What can hang from each mark:
bere: furav gadit
zibo: podu rezu riro
rezu: zibo
furav: bere riro
gadit: podu
podu: gadit zibo
riro: furav

Each row was made from one small tree. The marks that hang from a mark follow it in brackets, in alphabetical order. Every link used is in the known rows. Write each row's tree.
In the rows, 128 means zero.
Known rows:
gadit{podu}: [140 106 152 171  92 126 155 118 118  97 115 129 115 133 107 147 137]
gadit{podu{zibo}}: [143 119 164 184  88 106 161 138 122 110 144 126 107 154  96 136 138]
podu{zibo{rezu riro{furav{bere}}}}: [154 137 168  54  75 109 156 173 128 120 195 154 132 110 136 141 141]
furav{bere{gadit{podu{zibo{rezu}}}} riro}: [162 129 231 137  69 122 141 193 113  89 126 146 128 115 103 147 137]
gadit{podu{zibo{rezu riro{furav}}}}: [157 131 157 108  78 112 153 117 121 116 164 151 114 121 115 136 144]
gadit{podu{zibo{rezu riro}}}: [149 137 170 143  81 108 150 133 125 116 145 148 105 121  93 146 137]
bere{gadit}: [148 113 159 129  95 124 130 100 126 103 170 117  96 118 163 146 132]
podu{gadit zibo{rezu riro{furav}}}: [154 143 171  82  77 114 117 114 135 115 137 141  96 110 128 133 144]
gadit{podu{zibo{rezu}}}: [149 137 170 183  92 111 146 122 119 115 118 139 106 147  92 146 141]
bere{furav{riro} gadit{podu}}: [162  93 216 137  76 130 139 124 123  75 121 125  83  90 150 145 135]
riro{furav{bere}}: [145 105 150  81  85 124 161 159 120 100 165 133 142 121 150 142 141]
furav{bere{gadit{podu}} riro}: [152  97 215 127  73 137 153 190 110  72 125 136 140  99 118 148 134]
bere{furav{riro} gadit{podu{zibo}}}: [163 106 228 152  71 113 147 147 128  86 151 123  75 111 139 134 137]
zibo{podu{gadit} rezu}: [153 147 171 185 111 133 116  84 105  96  63 119 105  96 109 153 143]
rezu{zibo{podu{gadit} riro{furav}}}: [135 134 155 111  95 122 150 101 128  87 144 118 108 107 139 124 145]
zibo{podu rezu riro{furav{bere}}}: [161 135 156  85  95 130 160 140 103 105 168 142 149  71 138 151 143]
riro{furav{bere{gadit{podu}}}}: [157  92 179 123  64 118 155 122 111  79 169 134 137 118 154 142 147]
gadit{podu{zibo{rezu riro{furav{bere}}}}}: [156 127 180  94  62 107 165 163 119 106 170 160 140 116 109 141 146]
furav{bere}: [137 113 163 116  89 121 158 173 124 101 144 132 134 125 127 152 134]
rezu{zibo}: [120 127 141 127 105 118 152 126 143 106 147 124  99 159 137 137 132]

Which tree is each row?
[138 131 180 116  77 108 134 150 139 112 144 126  90 121 111 133 135]	podu{gadit zibo{riro}}
[154 142 145  67  90 114 144 127 131 129 188 146 105 117 141 136 139]	podu{zibo{rezu riro{furav}}}
[171 124 234 149  72 117 128 126 124  93 125 136  69 104 135 144 138]	bere{furav{riro} gadit{podu{zibo{rezu}}}}
[126 139 169 144 100 119 146 114 131  86 125 116 100 111 116 134 138]	rezu{zibo{podu{gadit} riro}}
[158 129 208 129  54  99 147 153 120  98 179 153 118 110 117 149 140]	furav{bere{gadit{podu{zibo{rezu riro}}}}}
[140 118 165 143  79 104 168 152 127 111 173 136 108 131  95 135 135]	gadit{podu{zibo{riro}}}
[145 149 187 115  80 109 115 128 136 114 115 139  88 111 107 142 137]	podu{gadit zibo{rezu riro}}
[160 141 159 111  97 135 126  80 107  97 112 131 113  70 131 143 147]	zibo{podu{gadit} rezu riro{furav}}
[159 104 205  98  89 133 131 134 132  88 147 120  74  82 176 146 130]	bere{furav{riro} gadit}
[160 137 182  98  82 131 136 129 106  87 114 139 139  66 125 149 148]	zibo{podu{gadit} rezu riro{furav{bere}}}
[153 125 155  39  78 129 148 151 122 107 167 156 141  90 148 152 139]	zibo{rezu riro{furav{bere}}}
[160  94 191 170  71 107 141  72 125  83 148 122  71 109 164 148 140]	bere{furav gadit{podu}}
[154 117 149  86  92 125 179 161 106  98 197 129 152  78 142 142 141]	zibo{podu riro{furav{bere}}}
[151 147 173 146 101 131 123  97 111  98  91 128 105  72 109 152 140]	zibo{podu{gadit} rezu riro}
[129 137 143 130 112 120 172 130 129 102 179 120 109 117 129 135 132]	rezu{zibo{podu riro}}
[168 124 193 135  62 104 145 125 113  96 169 145 125 132 140 141 150]	riro{furav{bere{gadit{podu{zibo{rezu}}}}}}
[154 139 194  67  60 109 128 160 130 104 142 149 121 106 124 139 146]	podu{gadit zibo{rezu riro{furav{bere}}}}
[147 147 159 101  94 110 141 142 134 128 169 143  96 116 119 145 132]	podu{zibo{rezu riro}}
[167 125 209 142  61  93 134  84 131 100 177 143  59  96 149 146 141]	bere{furav gadit{podu{zibo{rezu riro}}}}
[146 148 186 156  89 112 110 120 130 114  89 128  85 135 107 143 141]	podu{gadit zibo{rezu}}
[150 108 173  96  59 102 182 184 122 101 196 146 142 122 113 131 144]	gadit{podu{zibo{riro{furav{bere}}}}}
[155 102 165  82  74 120 146 132 120  92 194 128 129 113 180 142 142]	riro{furav{bere{gadit}}}
[162 107 204 185  66  87 146  93 130  95 178 120  62 131 152 137 142]	bere{furav gadit{podu{zibo}}}
[162 120 171  42  69 124 134 123 120  99 194 152 126  81 178 151 140]	zibo{rezu riro{furav{bere{gadit}}}}
[136 112 166  40  66 111 159 141 142  88 230 140 120 120 186 132 139]	rezu{zibo{riro{furav{bere{gadit}}}}}
[168 126 209 183  69  94 129  76 126 100 151 132  60 124 148 147 145]	bere{furav gadit{podu{zibo{rezu}}}}
